What can hang from each mark:
J205: J332
J871: J920 J975
J926: J205 J518 J920
J975: J203 J332 J643 J926
J518: J203 J332 J871
J920: J203 J332 J871
J203: J975

Every row comes from one small tree of marks. The marks that hang from a mark follow it in brackets, in the order of their numbers. Every link used is in the known rows. Which tree was each row made from?
Known rows:
J975(J203 J332 J643 J926(J205 J518 J920)): [-2,7,-12,-27,-7,-46,-28,-17,6,-37,-12,-20,11,-12,0,26,-8,-31,-6,6,-8,24,-7,9,24]
J975(J203 J332 J643 J926(J920)): [-20,-2,-11,-15,12,-34,-16,-2,6,-23,-16,-10,-22,-4,-1,20,-13,-47,13,9,-15,22,5,12,16]
J518(J203(J975) J332): [-10,14,-26,-3,18,17,1,4,8,-4,22,-12,-20,-6,-18,11,-15,-33,-3,-15,20,30,9,-2,-31]
J926(J205(J332) J518 J920(J203(J975))): [36,14,-2,-26,-48,-20,-33,-22,8,-5,19,2,30,-3,2,33,-47,-10,-40,-20,12,24,-13,6,-9]
J518(J203): [-14,10,-6,-1,14,16,-3,-2,-4,1,13,-11,-8,-5,-15,11,-11,-6,-10,4,-4,15,2,-6,11]
J871(J920 J975(J203 J332 J643 J926(J518))): [-6,0,-44,-26,34,-31,-6,-12,21,-16,-12,-8,27,-19,-7,37,-3,-35,-1,-7,6,18,11,35,21]
J920(J203(J975) J332 J871): [-4,1,-8,-25,-21,-19,-3,-10,22,21,7,-1,-3,-2,-25,24,-45,-2,-18,-28,26,2,4,20,-27]
J203(J975(J332 J926(J205))): [-19,-11,-6,3,-16,-12,9,-7,4,-9,7,-1,-19,7,-9,14,-11,-22,14,-14,0,32,15,1,22]
J871(J920): [-17,-3,-5,-1,22,-1,3,-16,-3,-2,19,0,-8,-6,-5,5,-17,-20,-11,-22,-8,9,15,22,1]
J926(J518(J871)): [7,9,-8,-18,15,24,5,-10,5,13,37,3,13,8,2,10,-27,-13,-14,-7,5,5,-10,12,18]
J975(J203 J332 J643 J926(J205 J920)): [-16,-5,-3,-17,0,-44,-21,-8,5,-43,-18,-19,-15,-11,-6,21,-3,-38,6,9,-17,23,7,-2,12]
J518(J203(J975(J643 J926(J205))) J332 J871): [-25,-5,-21,-9,32,1,3,-1,19,-27,28,-13,-16,-5,-15,16,-13,-55,20,-5,8,28,20,0,-35]
J871(J920(J203) J975(J643 J926)): [-12,-18,-19,-6,20,-31,-7,-18,13,7,1,8,9,-10,-15,34,-31,-34,-4,-20,-1,8,23,46,-3]
J871(J920(J332) J975(J203 J643 J926(J205))): [-22,-10,-10,-30,24,-41,-5,-11,23,-56,-7,-20,31,-35,-28,35,12,-27,-1,-10,8,12,30,16,-5]
J203(J975(J332 J643)): [-18,-7,-27,-15,-5,-13,2,6,30,9,-19,19,-27,5,15,30,-14,-29,20,-18,8,19,23,3,-13]
J975(J643 J926(J205 J518(J871) J920(J203))): [8,-8,9,-22,-7,-31,-24,-29,0,-6,25,-1,10,6,-2,22,-46,-32,-18,-7,-8,2,-9,23,11]
J926(J518(J203 J871) J920): [-1,16,9,-18,26,21,-3,-12,-19,0,40,-15,-5,3,-8,3,-19,-13,-29,6,-1,2,-19,-7,22]
J920(J332 J871): [-13,8,1,-22,-8,-2,2,-15,8,0,11,-17,0,-13,-24,2,-12,11,-16,-10,14,3,-5,14,-4]
J205(J332): [6,9,-10,-6,-13,20,-10,-6,12,-6,17,-1,15,-6,-2,17,-21,-5,-10,-1,-3,28,-1,8,4]
J926(J205 J518 J920): [14,15,14,-19,-20,-16,-21,-24,-13,-16,19,-13,14,-6,0,7,-13,-3,-35,-9,-1,11,-16,-4,19]
J975(J926(J205)): [-13,-2,6,3,-7,-7,-4,-14,-4,-16,19,-11,4,-3,-15,6,-14,-16,0,-2,-11,24,5,8,22]
J518(J332): [-2,8,-17,-3,8,13,-1,-8,3,-7,23,-11,-13,-7,-14,3,-17,-23,-10,-19,7,26,0,14,-16]
J203(J975(J332 J643 J926(J205 J920(J871)))): [-23,-4,-3,-17,-15,-51,-11,-17,9,-10,-15,-12,-29,-4,0,10,-13,-30,8,-5,-2,17,5,8,-13]
J203(J975(J332 J643 J926)): [-30,-11,-25,-5,-3,-18,3,1,23,7,-10,15,-26,9,11,25,-19,-43,32,-12,1,29,22,18,4]

Which tree is each row?
[-12,-3,-17,-23,19,-32,-9,4,8,-20,-23,-12,-10,-11,-10,29,0,-40,6,11,-2,18,5,4,15] => J871(J975(J203 J332 J643 J926(J920)))
[0,3,11,-8,-21,-19,-8,-29,-21,-17,19,-19,-7,1,-8,1,-9,-7,-20,-6,-8,25,-18,10,54] => J975(J332 J926(J205 J518 J920))
[-2,8,-24,-39,17,-37,-16,0,16,-10,-37,-22,-9,-23,-13,25,0,-18,-13,10,6,1,-5,-3,-18] => J926(J920(J871(J975(J203 J332 J643))))
[-5,29,9,-32,-4,-5,-13,-25,-13,-7,21,-37,6,-18,-27,0,-8,17,-43,1,16,2,-29,6,13] => J926(J518(J203) J920(J332 J871))
[-11,0,-32,-21,11,-18,-12,6,26,-14,-29,-1,-9,-9,1,34,-8,-27,11,1,-5,18,13,2,-5] => J975(J203 J332 J643)
[-8,-15,-28,-15,-17,-24,-8,0,29,21,-21,25,-25,10,7,43,-39,-28,10,-27,9,15,20,15,-17] => J920(J203(J975(J332 J643)))
[-14,16,-4,-6,8,-19,-11,-19,-11,-22,28,-43,-23,-15,-33,-10,-15,-35,-15,-2,9,28,-8,4,-31] => J518(J203(J975(J926(J205 J920(J871)))) J332)
[-33,-5,12,-24,-9,-31,-5,-5,13,-17,7,4,-19,1,2,17,-16,-43,14,-13,12,19,18,14,-6] => J203(J975(J643 J926(J920(J332))))
[-18,-13,-21,-19,37,20,18,7,11,0,-6,-3,-24,-7,-14,28,7,-9,4,7,5,5,10,-17,12] => J518(J203 J871(J975(J332 J643)))
[-19,20,-12,-5,21,-8,-7,-12,-9,-3,31,-33,-30,-8,-28,-11,-25,-43,-9,-2,12,27,-10,16,-30] => J518(J203(J975(J926(J920(J871)))) J332)
[11,6,20,-23,1,1,-6,-20,-14,-14,37,-11,5,1,-1,3,-18,-10,-31,-6,-1,1,-16,-7,16] => J926(J205 J518(J871) J920)
[-18,-17,-2,-21,-30,-41,-12,-12,30,-15,-1,8,5,-3,-15,41,-34,-26,7,-25,15,18,25,18,-16] => J920(J203(J975(J643 J926(J205))) J332)
[5,-1,-25,-18,-34,-39,-33,-18,39,1,-5,0,29,-9,-7,38,-49,-25,0,-6,4,25,8,31,-42] => J920(J203(J975(J643 J926(J205(J332)))) J871)
[12,4,-15,-10,-34,-22,-22,-21,22,5,14,-8,26,-5,-20,24,-51,-15,-13,-8,5,28,0,26,-23] => J920(J203(J975(J926(J205(J332)))) J871)
[9,9,-19,-17,-12,-15,2,-27,1,2,4,-27,23,-14,-27,12,-2,14,-23,0,12,18,-20,17,35] => J920(J871(J975(J332 J926(J205 J518))))
[-3,-4,-5,-19,-9,-15,3,-19,8,13,10,-18,13,-12,-48,20,-30,5,-22,-10,20,6,-6,33,10] => J920(J203 J332 J871(J975(J926)))
[2,-19,-16,-5,12,-9,12,-17,-3,13,1,2,-16,-7,-22,26,-21,-3,-25,-32,4,7,12,23,20] => J871(J920(J203) J975(J332))
[-12,6,9,-20,17,-11,-16,-21,-8,-24,28,-18,7,-4,-4,11,-12,-27,-9,14,-10,9,-9,-1,18] => J975(J643 J926(J205 J518(J203 J871) J920))
[-13,9,19,-26,-9,-13,-4,-19,-8,-8,15,-24,-15,-13,-22,-6,-13,5,-28,-9,8,0,-13,9,0] => J926(J920(J332 J871))
[-15,-13,-11,6,11,-23,-1,-15,6,17,25,14,-8,9,-11,19,-54,-46,-1,-33,0,17,25,43,-5] => J871(J920(J203(J975(J926))))
[-2,-15,1,-19,6,-10,9,-18,2,-1,14,-3,5,-16,-35,28,-20,2,-32,-36,17,0,16,26,6] => J871(J920(J203 J332) J975)
[8,19,19,-36,-28,-24,-17,-35,-9,-21,18,-33,18,-20,-21,-1,-7,20,-45,-12,15,1,-25,6,8] => J926(J205 J518 J920(J332 J871))
[12,-4,-3,-19,-9,-21,-4,-18,-11,23,-8,-14,-24,-6,-30,15,-26,8,-38,-11,7,-1,-17,10,8] => J926(J920(J203 J871(J975(J332))))
